Each row was made from one walk, in order. Every step used is in the known rows, and no mark comes twice. Write each row's walk.
Known rows:
rozof, tepo, pebe: [ 22   0 -10  -6   5  -9  -9  -6  -7  10   2   1 -16  -4   5   3   9  15
   4  10   2   0  10]
pebe, tepo: [ 12  -5  -4   5   0 -10  12  -2 -11  -2   7 -11   4   1   8   8   8  -4
  14   8   7  -6  14]
povek, rozof, tepo, pebe, tosor, tupupag: [ 10  -7 -32 -19  -3  -2 -12   9   1   0  -4  -6 -29  -6 -14   9  -8   3
   4  -3   0 -21  16]
tosor, tupupag, gagu, pebe, tepo, rozof, povek: [ -5   9 -10  -4   6  -6 -10  -4 -11   6   5  15 -16   2   3   2  -3   4
   7 -13  -2   2  15]
pebe, tepo, rozof: [ 10 -10  -6  14   7 -11  13  -2 -14   0   8  -6   8   1   9   7  10  -3
   5   1  18   5  11]
guma, tosor, tupupag, gagu: [  8  10 -16  -7   4  12   9   9  10   3   6  -1 -12   1  -8  -1 -17  -3
  -2   1   1 -19  23]
povek, rozof, tepo, pebe, tosor, tupupag, gagu: [  7  12 -30 -24  -3  -4  -9   5   0   3 -10  -5 -35   0 -16  10 -16  -2
  -4  -8   3 -23  17]
rozof, tepo, pebe, tosor, guma: [ 14   4 -27 -18  -8  -9  -9   5  -9   0   0   2  -4  -2   0  11  10  13
   6   2   1   3  17]
tupupag, tosor: [  8 -11   4   2  10  -3  15  -3  11   3   1  -9   2  -2  -3 -10  -3  -6
  27  -5   5 -10  20]
tepo, pebe, tosor: [  4  -5 -12  -7   5  -5   6  11  -8  13  -2   9  -6  -2  -3   5  -5  -7
   7   2   8 -13  18]
tosor, tupupag: [ 21  -7  -9  -1   9  12  -4   6   5  -2   5   4  -6  -6  -5   8  -1   1
  17  -2  -1 -10  14]
rozof, tepo, pebe, tosor, tupupag: [ 17  -3 -36 -19  -4  -1 -17   8   0   3   1   2 -16  -7  -8   9  -1   9
  15  12  -8 -15   7]
povek, rozof, tepo: [ 15  -8  -5  -3   5  -5   7  -5   5 -10   1 -20 -20  -6  -1   5   3  12
   5  -9   9 -13  15]
guma, tosor, pebe, tepo, rozof: [ -5  -6 -16  22   2  -7  12   8 -11  18  15 -12   4   7  12 -15  -4  -2
  -8   7  10   8   4]
tupupag, gagu, pebe, tosor, guma, tepo: [ -2  29  -3 -12  -9  -1   4   3  -6   7 -15   4  13  -1  -7   8  -6   3
   0 -14  -7   8  26]
rozof, tepo, pebe, tosor, tupupag, gagu: [ 13  16 -33 -24  -6  -4 -16   5   0   5  -5   2 -22  -1  -9   9  -9   4
   6   8  -5 -16   9]
povek, rozof: [  9 -10   6   5  13   1  17   2   2  -3  -1  -9 -15  -4  -4   5  -4  -4
   2 -18  16 -14  24]
tosor, tupupag, gagu, pebe, tepo, rozof: [ -2  15  -4  -1   3   4  -5  -6 -12   8  -5   8 -11   2  -6   7  -6  -5
  -5 -10  -3   7  16]
tosor, tupupag, gagu: [ 17  13  -5  -6   9   8  -1   2   5  -1  -1   6 -13  -1  -7   8  -9  -4
   8  -5   2 -12  17]
tosor, tupupag, gagu, pebe: [  4  19   5 -11   8  15  -7  -3   3   9 -10  15 -22  -2 -13   6 -13  -1
   3 -13 -12  -6  21]
povek, rozof, tepo, pebe, tosor, guma: [  8   0 -23 -17  -7  -8  -2   4  -8  -4  -6  -5 -16  -1  -5  11   3   7
  -6 -13   9  -3  25]
gagu, tupupag, tosor, pebe, tepo, rozof, povek: [ -7 -25  -3   5   7 -22   0  -1  -3  12  11 -19  -3   4  14 -15 -13   3
  29   3  -3   5   5]
gagu, pebe: [  3   0  13   2  12   8   5  -3  -1  10  -4  10 -11  -7  -3   1  -1   7
   8 -10  -5  -2  21]

Which walk is each row?
[ 15  -5  -6  -6   7 -10  -3  -7  -6   7  -3  -6 -29  -4  -1   4   3  10
  -7  -6   9  -6  18] | povek, rozof, tepo, pebe
[ 16   3 -18  -3  -6  -6   7  11  -4  -5  -2  -7  28  -7   1  11   5   5
  14  -3   4   3  19] | pebe, tosor, guma, tepo
[ -2  -2 -13 -11   1  17  -3  12   4   4  -5  10 -12  -8 -15   6 -12  -1
  19  -9 -15 -17  18] | gagu, pebe, tosor, tupupag
[  2  -5   5   8  10  -6   2   0  10  19  -1  -8  -4   2   1 -21 -10  -5
  23  -5  -1   0   6] | tupupag, tosor, pebe
[ -1 -13   7   1  -4 -12   4  -3  -2  14   1 -32  -1   6   4  -8 -17  -7
  26  14 -17   0  10] | gagu, tupupag, tosor, pebe, tepo
[26  6 -4  5  1 -4  0 -1 -5 -1  0 -2 23 -6  5  9 13  9  6 -4  5 15 18] | tosor, guma, tepo
[  0  20  -1 -10  -5   5  -6  -6  -8   8  -6   4 -14   4  -7   9  -7  -5
   5  -2 -14  -4  20] | tosor, tupupag, gagu, pebe, tepo
[  7  10 -20 -14   1   8   5  14   7  -3  -4   1 -10  -1 -12  11 -16 -11
  17  -4   1 -25  18] | pebe, tosor, tupupag, gagu
[ -8 -16 -11  15   9 -25  -1  -2  -3  17  14  -7   2   6  16 -24   0  -1
  27  -4   9   8  -2] | tupupag, tosor, pebe, tepo, rozof, povek
[ -1 -11 -12  17  11 -21  -6   2 -15  13  19   1  -3   4  21 -10   6   7
  12  -2  14  10  -3] | tosor, pebe, tepo, rozof, povek
[-12  17   2 -13   4   4  14   6   1   9 -12   8 -12  -1 -10   4 -17  -3
   6 -12  -3 -16  24] | tupupag, gagu, pebe, tosor
[  8   0 -14  -7  -1   2  13  13  -2 -10   0   2  10  -2  -2  12   3   0
  13 -10   9  -6  25] | pebe, tosor, guma
[  8   2 -16 -12  -1  -3   2  11 -12   7  -4  15   1   0  -1  10   2  -2
   3  -6   8   3  26] | tepo, pebe, tosor, guma
[ -7 -13 -23  18   5 -17   6   9  -9  16  25  -6  -1   5  20 -20  -2   8
   3   4  12   4   0] | guma, tosor, pebe, tepo, rozof, povek
[ -1  -5   0   8  -1 -16   3  -4  -1  17   2 -20   3   8   6 -16  -3 -12
  24   6  -5   2   4] | tupupag, tosor, pebe, tepo
[ -3  -4   5  10   7  -3   8  -6 -16   9   1   5   1  -1   4   2   6   0
   0  -6   3  11  15] | gagu, pebe, tepo, rozof
[ 11  -2 -23 -14  -2 -10  -2   4  -5   7   2  -2 -12  -5   0   6   3  11
  12  11   1 -13  10] | rozof, tepo, pebe, tosor
[ 10  -5   1  -3   5  -1  10  -4   7  -3  -2  -3   9   1  -1  -4   5  -3
  23 -12   5   5  27] | tupupag, tosor, guma
[ -3  -3 -14  13  -5  -7  11   7  -8  17  14 -17   1   8   9 -13  -7  -1
   1  14  -1  -3   7] | guma, tosor, pebe, tepo
[ 23   1  -7  14   9  -4   1   0  -8  -1   1   3  27  -7   7   6  14  10
  -3 -12  16  25  14] | tosor, guma, tepo, rozof
